Known rows, with every way that one mark hangs from another:
(J_615 J_46 (J_561 (J_993 (J_185 (J_454 J_687))))): -47, 22, -9, -17, 3, 6, 1, -51, -17, 20, -4, 44, 30, -22, 37, 37, 4, -11, 1, 30, 33, -3, -6, 10
(J_46 J_615): -9, 20, -13, 1, 4, 24, 7, -9, -9, -25, 24, 8, -11, -23, -4, 3, 1, 12, -20, 16, -7, 4, 8, 16
(J_993 (J_185 (J_454 (J_687 J_919))) (J_561 (J_615 J_46))): -1, -29, -35, -21, 6, -48, -31, -32, 3, 44, -45, 1, 5, -23, 64, 7, -18, -24, 5, 54, 15, 9, -1, -35
(J_919 J_687): -4, -13, 21, 11, 10, 1, -9, 13, 6, -7, 9, -7, 13, 5, -10, 4, -18, 4, 16, 4, -19, 3, -17, -8
(J_46 J_233): -4, 27, 1, 23, 9, 15, 0, 1, -20, -33, 14, 5, -13, -18, -8, 7, -4, 2, -17, 5, -5, -3, -4, 3
(J_454 J_185 J_687): 12, -38, -19, 28, 5, 9, -9, -1, 12, 8, -32, -43, 36, -14, -15, -11, -16, 10, -6, 11, 6, 25, -9, -17
(J_561 J_615 (J_993 (J_185 (J_454 (J_687 J_919))))): -11, -24, -66, -29, 16, -46, -21, -28, 31, 26, -9, 14, -17, -35, 58, 7, -35, -27, 9, 65, 20, -12, -2, 7
(J_454 (J_185 (J_993 (J_561 (J_615 J_46)))) (J_687 J_919)): 4, -55, -30, 31, 3, -15, -12, -16, 17, 40, -52, -42, 46, -12, 7, 8, -54, 4, 2, 26, 0, 29, -12, -44
(J_185 (J_454 J_687) (J_993 (J_561 (J_615 J_46)))): -16, -4, -61, -9, 14, -21, -19, -1, 30, 65, -21, 15, 37, -38, 18, 16, -45, 3, -7, 27, 29, 24, 20, -26
(J_46 (J_615 (J_561 J_993))): -35, 28, -17, -11, 6, 23, 7, -30, -8, -12, 35, 34, -1, -23, 18, 16, -6, 5, -17, 16, 6, -1, 7, 29
(J_105 J_121 (J_454 (J_185 J_993) J_687)): -21, -63, -48, 33, 36, -21, -36, -7, 32, -7, -62, -35, 10, -5, -8, -4, -17, -13, 10, 49, -47, 59, 21, -16
(J_687 (J_454 J_185)): 5, -30, -9, 21, -24, -13, 6, -11, -9, 20, -6, -37, 32, -7, -19, -20, -2, 9, 25, 2, -14, -4, 12, -24
(J_919 (J_687 (J_454 (J_185 J_993)))): -2, -35, 6, 25, -4, -11, -5, 7, 7, 19, 4, -31, 42, -5, -23, -6, -28, 8, 33, 3, -29, 5, -6, -31
(J_121 (J_105 (J_454 J_185))): 10, -33, -12, 12, 18, -24, -23, -4, -8, 1, -27, -34, -3, -1, -14, -9, 18, -15, 14, 40, -51, 37, 21, -5
(J_919 (J_687 (J_454 (J_185 (J_993 J_561))))): -4, -41, 7, 20, -2, -18, -7, 6, 7, 23, 0, -31, 43, -4, -11, -7, -29, 7, 29, 0, -30, 7, -5, -39
(J_46 (J_615 J_561)): -27, 30, -4, -2, -3, 29, 6, -27, -16, -12, 30, 23, 3, -13, 7, 14, -2, 9, -10, 12, -2, 2, 9, 25
(J_121 (J_105 (J_454 (J_185 (J_993 J_561)) (J_687 J_919)))): 9, -44, -18, 21, 24, -34, -23, 3, 2, 14, -44, -42, 14, -1, -6, -2, -5, -9, 11, 41, -49, 47, 14, -20
(J_46 J_233 J_615): -13, 48, -12, 23, 14, 39, 7, -7, -29, -59, 37, 14, -24, -41, -12, 9, -4, 14, -37, 21, -14, 2, 5, 18
(J_454 (J_185 J_993) J_687): 8, -40, -37, 25, 12, 4, -10, 0, 27, 29, -32, -39, 52, -24, -14, -3, -34, 7, -8, 5, 3, 33, -4, -28
(J_105 J_121 J_454): -26, -35, -23, 14, 27, -24, -29, -7, 13, -27, -39, -8, -25, 11, 2, -2, 7, -17, 15, 45, -49, 34, 23, 3
(J_185 (J_993 J_561)): -9, -15, -22, -12, 15, -23, -6, 0, 21, 43, -8, 8, 24, -12, 22, 9, -28, -8, -13, -12, -3, 16, 9, -34
(J_105 J_121 (J_454 (J_185 (J_993 (J_561 J_615))) J_687)): -24, -76, -54, 23, 37, -33, -41, -13, 34, 2, -66, -35, 5, -6, 9, -2, -24, -15, 9, 57, -48, 56, 21, -22
(J_105 (J_454 (J_185 J_993) J_687)): -4, -37, -35, 28, 22, -16, -21, -5, 26, 18, -43, -37, 24, -5, -7, -9, -8, -2, 16, 23, -28, 40, 17, -20

Rows:
1, -45, -12, 35, -35, -35, 4, -28, -10, 46, -31, -41, 35, 4, -3, -3, -42, 4, 43, 22, -18, -6, 5, -47 : (J_687 (J_454 (J_185 (J_993 (J_561 (J_615 J_46))))) J_919)
-17, -15, -4, -14, 6, -19, -9, -23, -15, 8, -8, 9, -15, -12, 41, 14, -8, -5, -17, 25, -3, -6, -2, -20 : (J_993 (J_561 (J_615 (J_46 J_233))))
-1, 11, -52, 17, 5, -10, -12, 13, 32, 53, -22, 6, 42, -24, -13, 10, -53, 6, 12, 15, 28, 26, 15, -16 : (J_185 (J_454 (J_687 J_919)) J_993)
9, -37, -10, 42, -34, -28, 7, -15, -4, 40, -26, -44, 40, 7, -19, -11, -41, 6, 47, 8, -19, -2, 5, -40 : (J_687 (J_454 (J_185 J_993)) J_919)
5, 13, -27, 19, -6, -1, -11, 11, 11, 21, -22, 0, 20, -11, -13, -1, -27, 11, 14, 22, 31, 13, 9, 2 : (J_185 (J_454 (J_687 J_919)))
-49, 41, -8, 0, 10, 16, 0, -49, -30, -2, 5, 48, 22, -35, 32, 42, 1, -11, -9, 33, 29, -5, -9, 11 : (J_615 (J_46 J_233) (J_561 (J_993 (J_185 (J_454 J_687)))))
-22, -69, -46, 28, 38, -28, -39, -8, 32, -1, -66, -34, 12, -5, 3, -5, -17, -13, 5, 47, -47, 60, 21, -24 : (J_105 J_121 (J_454 (J_185 (J_993 J_561)) J_687))
-6, -48, -1, 17, -3, -23, -11, 1, 10, 26, 1, -32, 36, -5, -5, -5, -35, 5, 32, 11, -31, 2, -5, -37 : (J_919 (J_687 (J_454 (J_185 (J_993 (J_561 J_615))))))
-47, 24, -8, -22, -1, 4, -1, -57, -20, 24, 0, 50, 24, -19, 40, 35, 7, -18, 5, 28, 28, -5, -2, 8 : (J_615 J_46 (J_561 (J_993 (J_185 J_454))))
-27, 2, -58, -27, 19, -26, -15, -45, 2, 7, 5, 34, -25, -54, 54, 21, -13, -29, -9, 72, 17, -17, 0, 7 : (J_561 (J_615 (J_46 J_233)) (J_993 (J_185 J_454)))
-34, 56, -31, 10, 20, 33, -1, -28, -21, -37, 37, 37, -4, -53, 15, 21, -14, 4, -31, 32, 10, 3, 5, 29 : (J_46 J_233 (J_615 (J_561 (J_993 (J_185 (J_454 J_687))))))
-38, 55, -16, 11, 15, 38, 8, -29, -28, -46, 49, 38, -13, -41, 11, 23, -11, 8, -33, 21, 0, -5, 4, 32 : (J_46 J_233 (J_615 (J_561 J_993)))
-12, -23, -33, -18, 15, -30, -11, -8, 24, 48, -6, 7, 14, -13, 32, 13, -35, -10, -8, 4, -5, 9, 9, -31 : (J_185 (J_993 (J_561 J_615)))
-8, 1, -54, -4, 16, -18, -19, 13, 36, 63, -21, 12, 46, -34, 9, 7, -42, 4, -9, 5, 30, 32, 23, -29 : (J_185 (J_454 J_687) (J_993 J_561))
-50, 44, -7, -5, 6, 14, -1, -56, -34, 0, 10, 54, 15, -32, 34, 40, 5, -17, -7, 31, 25, -8, -5, 10 : (J_615 (J_46 J_233) (J_561 (J_993 (J_185 J_454))))
-17, -62, -36, 34, 31, -17, -35, -8, 21, -22, -62, -38, 0, 1, -8, -10, -4, -10, 12, 52, -45, 53, 17, -7 : (J_105 J_121 (J_454 J_185 J_687))
8, -17, -28, -30, 7, -44, -33, -22, 8, 45, -30, 10, 10, -21, 54, -11, -1, -29, -1, 18, 12, 16, 11, -38 : (J_993 (J_185 J_454) J_561)
-6, -7, -45, -17, 17, -30, -12, -14, 25, 17, -11, 17, 4, -32, 37, 1, -18, -22, 0, 32, 25, 2, -2, 0 : (J_561 (J_993 (J_185 (J_454 (J_687 J_919)))))
-10, -4, -62, -21, 7, -30, -26, -9, 31, 74, -10, 23, 22, -30, 23, 6, -45, -11, 1, 17, 21, 18, 31, -28 : (J_185 J_454 (J_993 (J_561 J_615)))
7, -50, -17, 33, -33, -41, 0, -22, -2, 48, -29, -43, 33, 6, 0, -10, -47, 3, 46, 17, -21, -4, 7, -47 : (J_687 (J_454 (J_185 (J_993 (J_561 J_615)))) J_919)
-56, 43, 9, 2, 5, 25, 12, -48, -38, -13, 19, 52, 11, -22, 23, 44, 4, -3, -13, 19, 19, -12, -8, 17 : (J_615 (J_46 J_233) (J_561 J_993))
-27, 0, -60, -23, 24, -24, -13, -38, 5, 3, -1, 28, -20, -57, 52, 23, -16, -23, -11, 74, 21, -13, -4, 8 : (J_561 (J_615 (J_46 J_233)) (J_993 (J_185 (J_454 J_687))))
-53, 23, 8, -15, -2, 16, 11, -49, -24, 10, 9, 47, 20, -9, 29, 39, 7, -5, -2, 16, 23, -10, -7, 15 : (J_615 J_46 (J_561 J_993))
2, -31, -21, 21, -19, -17, 4, -9, 1, 36, -7, -35, 42, -14, -18, -16, -15, 8, 24, -2, -16, 2, 16, -33 : (J_687 (J_454 (J_185 J_993)))
-22, -42, -20, 35, 28, -25, -25, 4, 17, -31, -59, -24, -14, 16, -3, 4, -11, -6, 21, 54, -43, 40, 10, 3 : (J_105 J_121 (J_454 (J_687 J_919)))
-35, 51, -19, 6, 17, 31, 2, -34, -27, -43, 43, 36, -12, -45, 21, 22, -8, -2, -31, 26, -2, -3, 2, 26 : (J_46 J_233 (J_615 (J_561 (J_993 J_185))))
10, -59, -35, 30, 5, -19, -16, -11, 26, 43, -50, -46, 44, -10, 8, 1, -60, 2, 4, 20, -1, 30, -10, -42 : (J_454 (J_185 (J_993 (J_561 J_615))) (J_687 J_919))
6, -49, -34, 18, 16, -6, -13, -1, 27, 38, -38, -38, 53, -23, 1, -4, -35, 5, -15, 3, 3, 36, -3, -40 : (J_454 (J_185 (J_993 J_561)) J_687)
